Known rows, with every way that one mark hangs from another
medaf[vimi]: [ 0.832 -0.869  0.144 -1.843  0.916  1.104  1.249  1.012  2.258  0.827
 -3.347  1.152  1.372 -0.697 -0.753 -0.409  2.447  1.365  2.092]
benon[befoz dotuk vimi[medaf[kaze]]]: [-0.348 -0.169  0.206 -0.362  0.144 -3.077 -1.520  4.187  0.892  0.503
 -2.893 -1.768  0.279 -0.159  1.007  0.706  0.233 -0.756 -0.163]
medaf[dotuk kaze[benon[befoz vimi]]]: [-0.546 -0.861  0.669 -0.190  0.328 -2.913 -1.844  1.329  2.433  0.884
 -2.452 -1.102 -0.347 -1.894  1.526 -2.374  2.758  1.254  4.269]
dotuk[medaf]: [-0.468  1.503 -1.585 -2.023  0.376 -2.784  3.227  0.110 -0.700 -0.191
 -1.166  2.607  3.159  2.614 -2.134 -0.064  1.445  3.169 -1.737]
benon[befoz dotuk[medaf] kaze vimi]: [-0.651  0.315  0.885 -0.654  0.068 -2.734 -0.239  4.665 -3.182  2.814
 -0.918 -1.185  0.606  2.798  0.730  2.227 -4.286 -0.811 -0.333]
bulere[benon[befoz dotuk[medaf] kaze]]: [-0.414  1.115  0.526 -0.852 -0.618 -1.221 -0.124 -0.809 -3.536  0.523
  1.620  1.112 -0.284  1.837 -0.673  0.782 -4.138 -0.757  0.081]
suvut[bulere[benon[befoz dotuk[medaf] kaze vimi]] peput]: [-0.357 -1.133  0.740  1.584 -0.343  4.546 -2.340 -0.679 -4.271  1.655
  6.566 -0.629 -2.362  1.228 -0.150  2.516 -7.090 -4.186 -3.829]
vimi[medaf[dotuk kaze[benon]]]: [ 0.050  1.373 -0.962  0.931  0.310 -2.146  1.406 -1.038  3.220 -2.022
 -3.790  0.859  0.985 -2.504 -0.306 -1.581  5.269  3.424  2.889]
dotuk[medaf[kaze[benon] vimi]]: [ 0.727 -1.085  0.194 -2.776  0.498 -2.078  0.802 -1.368  1.648  0.645
 -0.411  2.870  0.814 -0.733 -0.582 -1.362 -0.385  3.446  1.804]
vimi[medaf[dotuk kaze]]: [-0.008  0.538 -1.434  0.461  0.584 -3.203  1.442 -0.769  4.074 -1.042
 -4.998  0.554  2.430 -2.068 -1.228 -0.431  4.849  2.712  2.090]
medaf[dotuk kaze[benon[befoz]] vimi]: [ 0.835 -1.760  1.515 -0.508  0.736 -1.888 -2.391  0.574  4.362  0.928
 -2.758 -0.083 -0.648 -4.341  0.656 -2.019  3.189  1.978  5.084]
suvut[bulere[benon[befoz dotuk kaze vimi[medaf]]]]: [ 0.712 -0.119  0.952  2.084 -0.603  1.501 -0.511  0.547 -1.708 -0.501
  3.371 -1.424 -1.668  0.455  1.367  2.371 -3.133 -3.781 -2.734]
suvut[bulere[benon] peput]: [ 0.187 -0.479 -0.803  1.179  0.095  7.125  0.347 -3.824 -1.497 -0.840
  4.281  1.294 -1.094  0.234 -1.771 -0.123 -0.079 -2.062 -2.800]
peput[suvut[bulere[benon]]]: [ 1.111 -0.056 -1.910  1.861 -0.894  1.970  2.697 -4.539  0.264 -1.688
  4.080 -0.842  0.265  1.081  0.300 -1.740 -0.240  1.294 -1.487]
suvut[bulere[benon[befoz dotuk kaze vimi]] peput]: [-0.047 -1.430  1.092  2.267 -0.134  6.873 -2.440 -0.146 -3.514  1.613
  4.784 -1.620 -3.176  0.419  0.617  1.777 -5.011 -5.156 -1.694]
benon[kaze]: [ 0.172  0.750  0.071 -0.604  0.601  2.153  3.587  0.511 -0.580  1.064
 -5.023  0.700  1.588  2.143 -0.434  0.352  2.529  0.908  3.424]
benon[befoz dotuk[medaf]]: [-0.124  1.924 -0.539 -0.547  0.294 -3.829  0.678  3.570 -2.077  0.411
  0.088  0.811  1.911  1.876 -1.493  0.611 -0.075  1.769 -2.761]
benon[befoz]: [-0.521  1.300  0.019 -1.847  0.431 -0.736  1.419  2.407  0.152 -0.416
 -4.083  0.203  1.969  1.823 -0.741 -0.502  5.490  0.754 -0.898]

Rows
[-1.789  0.511 -0.143 -1.271 -0.812 -2.581 -2.060 -0.565  1.009 -1.670
 -0.805 -0.750 -0.221 -0.910  0.350 -0.129  0.877 -1.447 -0.760]
bulere[benon[befoz vimi[medaf[dotuk]]]]
[-1.414 -0.773  0.264 -3.142 -0.780 -1.761 -1.894 -1.701  1.065 -1.227
 -1.648 -0.160 -0.302  0.172  0.711 -0.548  0.559 -2.021 -0.340]
bulere[benon[befoz vimi[medaf[kaze]]]]
[-0.420 -0.240 -0.049  2.127 -0.358  4.776 -2.663 -0.120 -2.130 -0.878
  5.252 -1.211 -2.506 -0.478 -0.183  1.725 -2.730 -4.259 -5.248]
suvut[bulere[benon[befoz dotuk vimi[medaf]]] peput]
[ 0.709  0.503  0.640  0.134  0.402 -0.647  0.003  1.646  0.084  0.189
 -1.532  0.327 -0.565 -0.337  0.614 -2.347  2.342  1.748  3.141]
medaf[kaze[benon[befoz dotuk]]]
[-0.314  1.543 -0.227  0.332  0.149 -2.977  0.230  0.191  3.036 -2.156
 -4.159  0.125  0.706 -2.257 -0.021 -1.137  6.156  2.565  1.342]
vimi[medaf[dotuk kaze[benon[befoz]]]]
[-0.649 -0.760 -1.028 -0.208  0.395 -3.373 -0.057  0.674  3.680  0.184
 -4.138 -0.777  1.595 -1.490  0.234 -0.090  2.027  1.083  2.381]
benon[vimi[medaf[dotuk kaze]]]
[ 2.013 -1.599  0.954 -0.076  0.853  0.906 -0.517  0.501  2.138  1.355
 -0.928  1.107 -1.363 -2.842  0.762 -2.201 -0.429  2.154  5.729]
medaf[kaze[benon[dotuk]] vimi]
[-0.488  1.372 -0.435 -1.281 -0.599 -2.776 -0.748 -0.574 -2.629 -0.660
  2.908  1.598  0.209  1.246 -1.315 -0.420 -2.664  0.173 -1.959]
bulere[benon[befoz dotuk[medaf]]]
[-0.027 -0.291 -0.706  2.818 -1.319 -0.086  0.211 -2.664  0.912 -1.329
  2.344 -3.635 -0.699 -0.340  1.931  0.832 -1.374 -0.838 -1.715]
peput[suvut[bulere[benon[befoz kaze vimi[medaf[dotuk]]]]]]
[-0.212 -0.075  1.439  0.290  0.296  0.066 -0.502  5.139 -2.078  2.805
 -2.798 -2.423 -0.461  1.828  1.694  1.382 -1.895 -1.901  2.453]
benon[befoz dotuk kaze vimi]
[ 0.316 -0.736  0.068  1.611  0.076  8.557  0.840 -4.050 -2.232  0.183
  3.110  0.822 -1.539  0.685 -1.110  0.969 -1.217 -2.873 -0.945]
suvut[bulere[benon[kaze]] peput]
[ 0.024 -0.330  0.967  0.279 -0.648  1.753  0.146 -0.921 -0.752 -1.128
  1.854 -0.960 -0.877  1.147  1.153  2.096 -0.511 -3.673 -3.351]
suvut[bulere[benon[befoz kaze vimi[medaf]]]]
[-0.810 -1.964 -0.004  1.313 -0.200  2.816 -3.692 -2.582  1.041 -0.589
  3.266 -1.308 -1.774 -2.244 -0.289  0.964 -0.662 -3.671 -3.209]
suvut[bulere[benon[befoz vimi[medaf[dotuk kaze]]]] peput]
[ 0.450 -0.295 -1.221  2.032 -1.279  2.219  2.322 -4.002 -0.009 -1.405
  2.553 -2.246 -0.578  1.288  1.895  0.451 -2.307 -0.496 -1.358]
peput[suvut[bulere[benon[kaze vimi[medaf]]]]]
[-0.061  2.916  0.002 -0.028 -0.017 -2.178  0.973  2.867 -2.843 -0.847
  1.349  1.243  0.131  1.484 -0.246 -1.018  0.708  2.649 -1.392]
kaze[benon[befoz dotuk[medaf]]]
[ 0.699 -1.939 -0.330 -3.207  0.798 -3.054  0.724 -1.013  2.464  1.630
 -1.530  2.578  2.363 -0.331 -1.531 -0.184 -0.617  2.692  0.992]
dotuk[medaf[kaze vimi]]
[ 1.006  1.277 -0.036  0.114  0.350 -0.706  1.108  1.481 -1.168  0.163
  1.992  2.131 -0.189 -0.461 -0.307 -1.044 -1.899  3.429  1.094]
kaze[benon[dotuk[medaf[vimi]]]]
